Each row was made from one walk, in order. Every step used is in the known rows, and no mark comes twice. Write each row's walk.
(in the rows, 128 means zero)
Known rows:
dareb > nesugu > vepu > tugezo > gitob: | 142 |  90 | 103 | 117 | 133 | 123 | 123 | 148 | 113 | 141 |  96 | 116 | 143 | 103 | 136 |  69 | 121 | 147 | 133 | 129 | 138 | 157 | 135 | 125 | 107 | 119 | 134 | 160 | 140 | 133 | 122 |
tugezo > dareb > nesugu: | 176 | 128 | 127 | 112 | 143 | 109 |  80 | 131 | 122 | 110 |  93 | 127 | 127 | 109 | 139 | 124 | 136 | 139 | 109 | 138 | 155 | 101 | 127 | 151 | 142 | 145 | 131 | 106 | 116 | 143 | 124 |
gitob > tugezo > vepu: | 104 | 197 | 130 | 144 |  97 | 141 | 162 | 130 | 116 | 109 | 148 | 141 | 117 | 108 | 125 | 143 | 138 | 108 | 100 |  92 | 109 |  98 | 119 | 128 | 128 | 147 | 115 | 104 | 114 | 129 | 125 |
retez > nesugu: | 162 | 126 | 171 | 124 | 114 | 116 | 146 | 102 | 137 | 106 | 149 | 143 | 129 | 143 | 140 |  96 | 131 | 133 | 148 | 138 | 149 | 118 | 150 | 110 | 119 |  84 | 137 | 118 | 159 | 112 | 123 |
dareb > gitob > vepu: |  93 | 122 | 122 | 136 | 150 | 146 | 114 | 169 | 159 | 144 | 165 | 139 | 122 | 157 | 113 | 181 | 146 | 120 | 141 | 131 | 107 | 119 | 112 | 123 | 130 | 126 | 116 | 119 | 125 | 109 | 116 |
gitob > vepu > tugezo > dareb > retez: | 105 | 135 | 133 | 132 | 143 | 129 |  79 | 180 | 139 | 121 |  91 | 114 | 132 | 142 | 135 | 149 | 126 | 116 | 127 | 137 |  97 | 129 | 145 | 128 | 151 | 139 | 125 | 135 |  59 | 163 | 143 |
gitob > tugezo > dareb > vepu: |  82 | 173 | 118 | 119 | 131 | 126 | 132 | 103 | 158 | 130 | 151 | 122 | 107 |  68 | 141 | 139 | 136 | 133 | 111 | 120 | 102 |  92 | 100 | 146 | 149 | 168 | 135 | 128 |  93 | 124 | 144 |
retez > nesugu > vepu > tugezo > gitob: | 152 |  96 | 115 | 121 | 125 | 123 | 140 | 133 | 119 | 143 | 108 | 120 | 140 | 101 | 146 |  55 | 115 | 144 | 139 | 126 | 134 | 162 | 127 | 118 | 104 | 102 | 135 | 156 | 147 | 127 | 122 |
gitob > vepu: |  90 | 153 | 141 | 136 | 121 | 151 | 131 | 128 | 158 | 117 | 148 | 132 | 110 | 152 |  99 | 170 | 141 | 118 | 140 | 120 |  82 | 116 | 125 | 124 | 142 | 142 | 126 | 134 | 106 | 117 | 114 |
retez > nesugu > dareb: | 147 | 102 | 165 | 121 | 121 | 118 | 135 |  49 | 125 | 133 | 126 | 136 | 126 | 164 | 115 | 156 | 123 | 125 | 146 | 149 | 172 | 128 | 105 | 127 | 143 | 120 | 124 | 118 | 180 | 106 | 114 |
gitob > tugezo: |  44 | 119 | 144 | 152 | 112 | 155 | 173 | 179 | 120 |  69 | 151 | 136 | 125 | 109 | 117 | 156 | 134 | 123 | 134 | 109 |  97 |  94 | 149 | 115 | 106 | 162 | 147 | 116 | 157 | 118 | 126 |
dareb > tugezo > gitob > vepu: | 117 | 152 | 116 | 128 | 134 | 146 | 124 | 152 | 136 | 143 | 142 | 119 | 126 | 135 | 132 | 104 | 140 | 128 | 141 | 129 |  95 | 152 | 117 | 126 | 133 | 124 | 136 | 125 | 105 | 128 | 115 |
gitob > vepu > tugezo > dareb: | 157 | 151 | 118 | 130 | 128 | 137 | 110 | 125 | 146 | 122 | 103 | 134 |  99 |  87 | 144 | 154 | 115 | 135 | 113 | 135 | 102 | 125 |  85 | 135 | 138 | 163 | 130 | 135 |  87 | 152 | 129 |
dareb > retez > nesugu > vepu: | 112 | 135 | 173 | 124 | 114 | 114 | 123 |  67 | 114 | 149 | 119 | 113 | 140 | 156 |  73 | 128 | 120 | 118 | 156 | 115 | 143 | 126 | 138 | 115 | 137 |  91 | 120 | 138 | 150 | 112 | 138 |
nesugu > tugezo > dareb > vepu: | 104 | 161 | 107 | 116 | 130 | 118 | 135 |  74 | 151 | 140 | 152 | 117 | 113 | 104 | 119 | 139 | 132 | 134 | 103 | 125 | 115 | 113 | 124 | 155 | 151 | 165 | 132 | 146 |  95 | 125 | 148 |
nesugu > dareb: | 106 |  89 | 153 | 127 | 116 | 129 | 133 |  70 | 127 | 128 | 113 | 136 | 127 | 152 |  84 | 190 | 123 | 120 | 137 | 146 | 151 | 126 |  97 | 131 | 145 | 151 | 122 | 131 | 171 | 110 | 119 |
retez > nesugu > vepu > tugezo > dareb: | 171 | 141 | 132 | 123 | 122 | 122 | 117 |  80 | 126 | 135 |  93 | 128 | 110 |  78 | 135 | 136 | 103 | 140 | 120 | 131 | 135 | 126 |  80 | 133 | 130 | 143 | 127 | 134 | 119 | 145 | 137 |
dareb > retez > nesugu: | 135 | 120 | 175 | 124 | 129 | 112 | 114 | 139 | 131 | 110 | 135 | 128 | 143 | 176 | 146 |  89 | 134 | 123 | 153 | 141 | 143 | 122 | 179 | 108 | 132 |  74 | 132 | 118 | 130 | 128 | 134 |
dareb > retez > nesugu > tugezo: | 119 | 107 | 124 | 137 | 124 | 124 | 161 | 121 |  99 |  99 | 146 | 121 | 149 | 215 | 104 | 130 | 128 | 122 | 130 | 127 | 137 | 144 | 225 | 130 | 120 | 112 | 141 | 137 | 153 | 125 | 138 |
gitob > vepu > tugezo: |  93 | 113 | 123 | 132 | 132 | 145 | 146 | 151 | 138 |  99 | 120 | 127 | 104 | 132 | 108 | 179 | 126 | 148 | 152 | 137 | 104 | 127 | 144 | 117 | 113 | 153 | 133 | 175 | 113 | 136 | 125 |
vepu > tugezo > dareb: | 163 | 126 | 125 | 129 | 122 | 127 | 113 | 126 | 137 | 114 |  94 | 136 | 110 |  73 | 145 | 138 | 109 | 139 | 113 | 138 | 119 | 121 |  92 | 132 | 130 | 162 | 132 | 135 | 105 | 152 | 137 |

Write each row's walk:
| 127 | 179 | 124 | 138 | 123 | 133 | 150 | 124 | 114 | 138 | 154 | 142 | 123 | 130 | 151 | 148 | 139 | 110 | 104 | 108 | 149 | 108 | 102 | 131 | 128 | 124 | 103 |  84 | 139 | 118 | 121 |
retez > nesugu > dareb > gitob > tugezo > vepu
| 114 | 149 | 121 | 132 | 126 | 151 | 123 | 145 | 159 | 137 | 143 | 125 | 124 | 140 | 136 | 105 | 139 | 116 | 133 | 115 |  78 | 145 | 115 | 125 | 138 | 124 | 128 | 124 | 103 | 119 | 107 |
tugezo > gitob > vepu
| 155 |  75 | 107 | 129 | 159 | 121 | 101 | 185 | 140 | 150 | 128 | 147 | 131 |  93 | 155 | 155 | 123 | 136 | 120 | 156 | 157 | 123 |  92 | 123 | 113 | 130 | 117 | 112 | 143 | 130 | 136 |
vepu > tugezo > dareb > gitob
| 110 | 170 | 118 | 141 | 120 | 138 | 148 | 138 | 113 | 135 | 150 | 144 | 125 | 122 | 138 | 169 | 140 | 107 | 100 | 106 | 137 | 106 | 101 | 133 | 130 | 139 | 103 |  91 | 136 | 121 | 123 |
nesugu > dareb > gitob > tugezo > vepu
| 141 |  82 | 109 | 125 | 126 | 131 | 138 | 173 | 129 | 124 | 111 | 128 | 139 |  98 | 159 |  62 | 122 | 144 | 132 | 136 | 122 | 158 | 139 | 117 | 103 | 120 | 141 | 154 | 132 | 135 | 121 |
vepu > tugezo > gitob
| 166 | 141 | 167 | 122 | 132 | 111 |  98 | 125 | 135 | 121 | 123 | 128 | 137 | 156 | 164 |  89 | 129 | 119 | 136 | 140 | 141 | 124 | 152 | 118 | 144 |  83 | 132 | 101 | 113 | 138 | 134 |
tugezo > dareb > retez > nesugu
| 137 | 179 | 108 | 139 |  95 | 131 | 168 |  87 | 109 | 124 | 145 | 137 | 127 | 152 |  95 | 145 | 132 | 109 |  88 | 101 | 125 | 126 | 158 | 139 | 133 | 141 | 111 | 128 | 118 | 131 | 133 |
nesugu > tugezo > vepu
| 160 | 151 | 155 | 124 | 142 | 118 |  97 | 136 | 135 | 122 | 122 | 123 | 127 | 163 | 168 | 102 | 128 | 125 | 143 | 139 | 130 | 131 | 150 | 120 | 141 |  87 | 132 | 116 |  98 | 143 | 132 |
gitob > vepu > tugezo > dareb > retez > nesugu
|  98 |  91 | 110 | 132 | 152 | 142 | 135 | 183 | 138 | 117 | 131 | 131 | 111 | 138 | 119 | 186 | 131 | 149 | 155 | 146 | 124 | 128 | 140 | 116 | 104 | 142 | 126 | 166 | 126 | 131 | 126 |
dareb > gitob > vepu > tugezo
| 157 | 135 | 109 | 137 | 111 | 132 | 132 |  97 | 119 | 116 | 121 | 134 | 124 | 118 | 122 | 143 | 113 | 119 |  91 | 122 | 114 | 131 | 120 | 145 | 138 | 166 | 135 | 119 | 122 | 139 | 136 |
nesugu > tugezo > dareb
| 128 | 135 | 172 | 124 | 105 | 117 | 144 |  42 | 115 | 145 | 130 | 123 | 129 | 131 |  74 | 130 | 116 | 125 | 151 | 114 | 148 | 121 | 115 | 117 | 128 |  98 | 123 | 138 | 171 | 101 | 131 |
retez > nesugu > vepu
| 169 |  97 | 123 | 114 | 131 | 118 | 128 | 128 | 107 | 153 | 120 | 122 | 151 | 122 | 157 |  57 | 126 | 139 | 146 | 156 | 160 | 170 | 113 | 126 | 119 | 101 | 145 | 114 | 161 | 128 | 122 |
retez > nesugu > dareb > tugezo > gitob
| 106 | 176 | 118 | 144 | 118 | 139 | 149 | 156 | 120 | 128 | 158 | 145 | 125 | 108 | 143 | 150 | 142 | 108 | 100 | 102 | 125 | 100 | 115 | 127 | 121 | 132 | 108 |  93 | 126 | 124 | 125 |
dareb > gitob > tugezo > vepu
| 111 | 153 | 163 | 129 | 119 | 122 | 122 |  76 | 108 | 143 | 122 | 110 | 133 | 139 |  92 | 132 | 116 | 115 | 143 | 105 | 131 | 122 | 119 | 124 | 137 | 104 | 124 | 120 | 142 | 118 | 139 |
gitob > tugezo > dareb > retez > nesugu > vepu
| 132 | 153 | 103 | 134 | 130 | 150 | 141 | 124 | 136 | 134 | 157 | 120 | 128 | 172 | 135 | 100 | 138 | 117 | 129 | 109 |  87 | 159 | 144 | 133 | 130 | 119 | 130 | 126 | 116 | 118 | 108 |
retez > nesugu > tugezo > gitob > vepu
| 124 |  99 |  98 | 115 | 136 | 123 | 136 | 158 | 144 | 136 | 122 | 122 | 132 |  88 | 162 |  59 | 128 | 151 | 129 | 137 | 120 | 152 | 134 | 124 | 113 | 124 | 140 | 167 | 117 | 132 | 128 |
dareb > vepu > tugezo > gitob
| 118 | 100 | 146 | 124 | 120 | 121 | 154 |  94 | 109 | 119 | 109 | 122 | 116 | 121 |  90 | 153 | 110 | 154 | 158 | 134 | 150 | 128 | 138 | 114 | 103 | 124 | 132 | 181 | 158 | 125 | 136 |
retez > nesugu > vepu > tugezo
| 103 | 121 | 140 | 129 | 136 | 121 |  82 | 163 | 127 | 130 |  82 | 112 | 136 | 130 | 117 | 144 | 117 | 117 | 127 | 135 | 113 | 127 | 140 | 126 | 147 | 137 | 124 | 140 |  80 | 160 | 150 |
nesugu > vepu > tugezo > dareb > retez
| 167 | 191 | 117 | 135 |  99 | 122 | 166 |  69 | 105 | 126 | 154 | 136 | 127 | 164 | 115 | 124 | 132 | 114 |  96 | 103 | 139 | 134 | 159 | 139 | 131 | 115 | 112 | 122 | 126 | 127 | 128 |
retez > nesugu > tugezo > vepu
| 145 |  94 | 119 | 121 | 124 | 123 | 129 | 173 | 117 | 138 | 126 | 124 | 150 | 101 | 147 |  49 | 129 | 140 | 140 | 147 | 137 | 159 | 132 | 118 | 109 | 111 | 148 | 123 | 142 | 135 | 128 |
dareb > tugezo > gitob
| 119 | 144 |  93 | 130 | 138 | 148 | 130 | 146 | 131 | 132 | 142 | 117 | 129 | 176 | 125 | 117 | 143 | 123 | 122 | 110 |  94 | 152 | 152 | 143 | 135 | 134 | 131 | 129 | 109 | 123 | 108 |
dareb > nesugu > tugezo > gitob > vepu
| 117 |  49 | 129 | 128 | 155 | 122 | 113 | 149 | 138 | 159 | 142 | 146 | 142 | 146 | 113 | 186 | 134 | 123 | 141 | 161 | 181 | 124 |  96 | 123 | 125 | 125 | 110 | 110 | 187 | 101 | 124 |
nesugu > dareb > gitob
|  50 |  88 | 124 | 149 | 141 | 150 | 158 | 217 | 120 |  99 | 164 | 142 | 135 | 114 | 134 | 169 | 140 | 124 | 134 | 120 | 120 |  98 | 138 | 114 |  95 | 145 | 136 | 100 | 174 | 108 | 128 |
dareb > gitob > tugezo
| 129 | 148 | 168 | 124 | 116 | 113 | 111 |  62 | 117 | 155 | 115 | 114 | 136 | 143 |  89 | 123 | 116 | 116 | 145 | 113 | 140 | 126 | 116 | 123 | 144 |  97 | 119 | 127 | 137 | 120 | 140 |
tugezo > dareb > retez > nesugu > vepu
| 150 | 103 | 102 | 131 | 128 | 127 | 141 | 152 | 111 | 131 | 137 | 120 | 161 | 169 | 154 |  41 | 128 | 121 | 119 | 122 | 124 | 173 | 184 | 128 | 116 |  94 | 142 | 128 | 142 | 127 | 124 |
dareb > retez > nesugu > tugezo > gitob
| 167 | 132 | 113 | 113 | 153 | 115 |  83 | 143 | 122 | 109 |  90 | 121 | 115 | 118 | 144 | 142 | 135 | 150 | 117 | 141 | 147 | 109 | 131 | 153 | 137 | 154 | 132 | 128 | 102 | 153 | 122 |
gitob > vepu > tugezo > dareb > nesugu
| 175 | 117 | 117 | 111 | 149 | 110 |  86 | 143 | 116 | 103 |  84 | 122 | 122 | 111 | 143 | 137 | 131 | 153 | 115 | 145 | 161 | 106 | 136 | 150 | 131 | 152 | 135 | 128 | 119 | 154 | 126 |
vepu > tugezo > dareb > nesugu
| 107 | 166 | 126 | 111 | 129 | 115 | 117 |  82 | 168 | 146 | 143 | 123 | 108 |  72 | 130 | 132 | 135 | 136 | 112 | 130 | 113 | 100 |  95 | 147 | 158 | 156 | 131 | 137 |  84 | 125 | 145 |
tugezo > dareb > vepu
| 147 |  80 |  97 | 136 | 152 | 124 | 114 | 163 | 130 | 152 | 149 | 146 | 141 | 129 | 139 | 157 | 126 | 122 | 105 | 143 | 152 | 129 | 116 | 134 | 121 | 134 | 119 | 100 | 156 | 121 | 136 |
nesugu > tugezo > dareb > gitob
| 134 |  90 | 111 | 123 | 122 | 130 | 138 | 139 | 119 | 143 | 104 | 120 | 141 |  96 | 132 |  70 | 115 | 142 | 135 | 124 | 123 | 161 | 122 | 117 | 107 | 119 | 134 | 161 | 139 | 130 | 124 |
nesugu > vepu > tugezo > gitob
